Each row comes from the steps of one walk. Every step used is in the known rows, and no mark comes twice. Write the walk behind each row, first mark first.
Known rows
E, U, Z, K: [-0.23 -0.31  0.12  0.02  0.02 -0.02 -0.08 -0.08 -0.27  0.35 -0.11  0.29
 -0.11 -0.05  0.14  0.03 -0.28 -0.46  0.19  0.13 -0.01]
Y, K: [ 0.04  0.46  0.09  0.01 -0.02 -0.12  0.05 -0.31 -0.01  0.06 -0.08  0.03
  0.10  0.17 -0.18 -0.11 -0.02 -0.06 -0.02 -0.16  0.24]
G, K, Y: [-0.08  0.40  0.00  0.01 -0.05  0.12 -0.02 -0.23 -0.10 -0.12 -0.05  0.21
  0.04 -0.06 -0.01  0.10  0.01 -0.10  0.11 -0.26  0.37]
Z, K, G, U: [-0.01  0.38  0.18  0.11 -0.06  0.32  0.00 -0.40 -0.11  0.04 -0.04  0.36
 -0.19  0.04 -0.11 -0.14 -0.33 -0.29  0.22 -0.04  0.15]
K, G: [ 0.05  0.22 -0.03 -0.05 -0.01  0.25  0.02 -0.20  0.03  0.09  0.19  0.07
 -0.16  0.12 -0.14 -0.13  0.06 -0.04  0.01 -0.09  0.12]
K, Y, U, G: [-0.02  0.35 -0.13  0.02  0.02 -0.17  0.12  0.05  0.09  0.56  0.27  0.07
 -0.30  0.06  0.00 -0.14 -0.15 -0.11  0.11 -0.28 -0.01]
E, K, Y: [-0.01  0.45 -0.02 -0.11 -0.12 -0.19  0.00 -0.23  0.03  0.10 -0.04  0.03
  0.04  0.07 -0.06  0.00  0.07  0.01  0.08 -0.12  0.36]
G, K: [-0.05  0.25  0.07  0.03  0.02  0.25 -0.08 -0.21 -0.16 -0.10 -0.16  0.21
  0.07  0.00 -0.02  0.06 -0.11 -0.11  0.11 -0.07  0.09]
G, K, E, U, Z: [-0.17 -0.07 -0.01 -0.03  0.01  0.18 -0.21 -0.18 -0.10  0.33  0.03  0.56
 -0.10 -0.07  0.23  0.05 -0.24 -0.32  0.39 -0.17 -0.03]
K, Y, U, E: [-0.06  0.44 -0.18  0.03  0.04 -0.16  0.26 -0.40 -0.01  0.42  0.24  0.03
 -0.24  0.02  0.12  0.10  0.18 -0.09 -0.11 -0.37  0.12]
U, G, K: [-0.09  0.27  0.04  0.05  0.04  0.17 -0.04 -0.05 -0.07  0.14 -0.10  0.27
 -0.06  0.07 -0.04 -0.05 -0.26 -0.15  0.18 -0.06 -0.14]
E, U, Z, K, Y: [-0.23 -0.09  0.04  0.01 -0.05 -0.12 -0.01 -0.09 -0.23  0.30 -0.01  0.31
 -0.13 -0.11  0.12  0.06 -0.13 -0.41  0.20 -0.08  0.28]
K, G, U, Z: [-0.10  0.03  0.01  0.01 -0.11  0.27 -0.04  0.10  0.04  0.32  0.25  0.56
 -0.20 -0.01 -0.02 -0.16 -0.21 -0.33  0.09 -0.15 -0.01]
G, K, E, U: [-0.05  0.27  0.07  0.04  0.07  0.22 -0.22 -0.60 -0.14  0.11 -0.10  0.29
 -0.07  0.04  0.18  0.09 -0.27 -0.11  0.48 -0.15  0.05]
K, G, U: [ 0.05  0.38  0.07  0.07 -0.07  0.31 -0.03 -0.25  0.04  0.09  0.13  0.36
 -0.18  0.11 -0.08 -0.15 -0.27 -0.16  0.17 -0.13  0.07]
H, Z, K, Y, U, G: [-0.17  0.23 -0.10  0.07  0.07  0.02  0.08  0.11  0.02  0.51 -0.02  0.12
 -0.40 -0.03 -0.13 -0.21 -0.20 -0.25  0.16 -0.22  0.03]
U, G: [-0.04  0.03 -0.04  0.05  0.02 -0.10  0.05  0.21  0.10  0.25  0.08  0.08
 -0.16  0.06 -0.02 -0.11 -0.16 -0.02  0.08  0.01 -0.28]
Z, U, G, K: [-0.06  0.50  0.08  0.15  0.02  0.10 -0.05  0.06 -0.19  0.09 -0.21  0.42
 -0.06 -0.08 -0.09 -0.05 -0.28 -0.21  0.16 -0.22 -0.22]
Y, K, G, U, E: [ 0.01  0.81  0.04  0.14 -0.04  0.11  0.19 -0.68  0.03  0.23  0.10  0.38
 -0.20  0.24 -0.12 -0.08 -0.09 -0.19 -0.04 -0.35  0.12]
Z, K, E, U: [-0.06  0.08  0.12  0.05  0.06  0.06 -0.12 -0.57 -0.17  0.13 -0.12  0.13
 -0.15 -0.02  0.17  0.06 -0.28 -0.16  0.44  0.01  0.08]

Which walk is each row?
[-0.10  0.45 -0.04  0.05 -0.04  0.06  0.01 -0.05 -0.03  0.10  0.00  0.31
 -0.09 -0.02 -0.04  0.00 -0.12 -0.12  0.17 -0.26  0.17] : U, G, K, Y
[-0.09  0.49  0.09  0.17 -0.01  0.22  0.17 -0.63 -0.10  0.14 -0.01  0.36
 -0.28  0.06  0.00  0.02 -0.17 -0.27  0.03 -0.11  0.03] : Z, K, G, U, E
[-0.10  0.24  0.07  0.07  0.07  0.15 -0.18 -0.23 -0.19  0.32 -0.11  0.28
 -0.11  0.17  0.06 -0.02 -0.43 -0.23  0.37 -0.02 -0.21] : E, U, G, K
[-0.09  0.62 -0.12  0.04  0.06  0.02  0.18 -0.56 -0.11  0.33  0.14  0.19
 -0.19  0.02  0.10  0.13  0.09 -0.19 -0.03 -0.43  0.21] : G, K, Y, U, E
[-0.01  0.63  0.02  0.03 -0.04 -0.23  0.09 -0.37 -0.10  0.17 -0.21  0.19
 -0.02  0.00 -0.03  0.09  0.06 -0.09 -0.08 -0.18 -0.05] : Z, U, E, K
[-0.02  0.55 -0.04 -0.01  0.02  0.10  0.01 -0.37 -0.11  0.24  0.09  0.14
 -0.08  0.00 -0.01  0.00 -0.05 -0.20  0.16 -0.37  0.36] : G, K, Y, U
[-0.01  0.45  0.02  0.06  0.04 -0.16 -0.07 -0.37  0.05  0.47  0.06  0.23
 -0.20  0.22  0.03 -0.15 -0.34 -0.08  0.42 -0.20 -0.10] : Y, K, E, U, G
[-0.04  0.10 -0.04  0.06  0.06 -0.07 -0.10 -0.16  0.07  0.45  0.11  0.19
 -0.28  0.09  0.15 -0.07 -0.33 -0.03  0.44 -0.07 -0.29] : K, E, U, G
[ 0.01  0.08  0.00  0.02  0.04  0.04 -0.15 -0.40 -0.02  0.19  0.03  0.12
 -0.14  0.04  0.18  0.04 -0.18 -0.02  0.40 -0.11 -0.02] : K, E, U
[ 0.00  0.29  0.00  0.14  0.01 -0.16  0.04  0.31 -0.04  0.20 -0.02  0.25
 -0.16 -0.10 -0.08 -0.11 -0.20 -0.11  0.05 -0.17 -0.34] : Z, U, G
[-0.17  0.54 -0.06  0.15  0.00  0.17 -0.04  0.26 -0.08  0.04 -0.21  0.46
 -0.20 -0.18 -0.18 -0.06 -0.13 -0.18  0.14 -0.44  0.06] : H, Z, U, G, K, Y
[-0.03  0.57  0.06  0.04 -0.08 -0.13  0.05 -0.53  0.00  0.24 -0.15  0.24
 -0.04  0.15  0.05  0.04 -0.15 -0.10  0.07 -0.05 -0.04] : G, U, E, K
[-0.06  0.38 -0.01  0.05  0.05  0.21 -0.05 -0.25  0.06  0.07 -0.06  0.37
 -0.13 -0.05  0.02 -0.02 -0.17 -0.02  0.33 -0.20 -0.05] : U, G, K, E
[-0.07  0.58 -0.09 -0.06 -0.09 -0.26  0.14 -0.44  0.02  0.19 -0.02  0.09
 -0.06  0.07  0.01  0.13  0.20 -0.02 -0.04 -0.21  0.30] : U, E, K, Y
[-0.02  0.34  0.02  0.01  0.03  0.30 -0.06 -0.39  0.01 -0.14 -0.11  0.31
 -0.01 -0.12  0.05  0.07 -0.06  0.00  0.28 -0.21  0.15] : G, K, E
[-0.09  0.52 -0.04  0.05  0.00 -0.05  0.03 -0.10 -0.02  0.16 -0.35  0.22
 -0.12 -0.05 -0.13  0.03  0.09 -0.09 -0.10 -0.22 -0.10] : H, Z, U, E, K
[-0.10  0.11  0.07  0.10  0.08 -0.04 -0.06 -0.31 -0.07  0.38 -0.05  0.20
 -0.29  0.05  0.13 -0.05 -0.41 -0.17  0.48  0.03 -0.17] : Z, K, E, U, G
[-0.18  0.02  0.00  0.12  0.13  0.15 -0.11 -0.07  0.01  0.38 -0.18  0.25
 -0.38  0.00  0.02 -0.12 -0.38 -0.13  0.46 -0.03 -0.23] : H, Z, K, E, U, G
[-0.17  0.38  0.02  0.19  0.04  0.41  0.12 -0.38 -0.04  0.13 -0.12  0.41
 -0.38  0.00 -0.12 -0.04 -0.13 -0.27  0.01 -0.17 -0.01] : H, Z, K, G, U, E
[-0.04  0.37 -0.05  0.16  0.02 -0.14  0.17 -0.10 -0.11  0.04 -0.06  0.22
 -0.12 -0.14  0.04  0.14  0.11 -0.09 -0.17 -0.27 -0.19] : Z, U, E
[-0.20 -0.14  0.16  0.11 -0.06  0.06  0.00  0.04 -0.15  0.15 -0.14  0.51
 -0.08 -0.15  0.06 -0.05 -0.33 -0.48  0.14  0.07  0.02] : G, U, Z, K
[ 0.07  0.62  0.11 -0.02 -0.12  0.22 -0.09 -0.42  0.04  0.21  0.01  0.34
 -0.11  0.22 -0.15 -0.18 -0.29 -0.15  0.23 -0.06  0.16] : E, K, G, U
[-0.18 -0.11  0.03  0.00  0.00  0.07  0.03 -0.12 -0.01  0.08 -0.04  0.40
 -0.13 -0.27  0.09  0.03 -0.03 -0.22  0.19 -0.05  0.14] : U, Z, K, E
[-0.03  0.48 -0.04  0.02  0.08  0.22 -0.02 -0.34  0.06  0.33  0.06  0.32
 -0.21 -0.01  0.04 -0.07 -0.23 -0.09  0.36 -0.31 -0.05] : Y, U, G, K, E
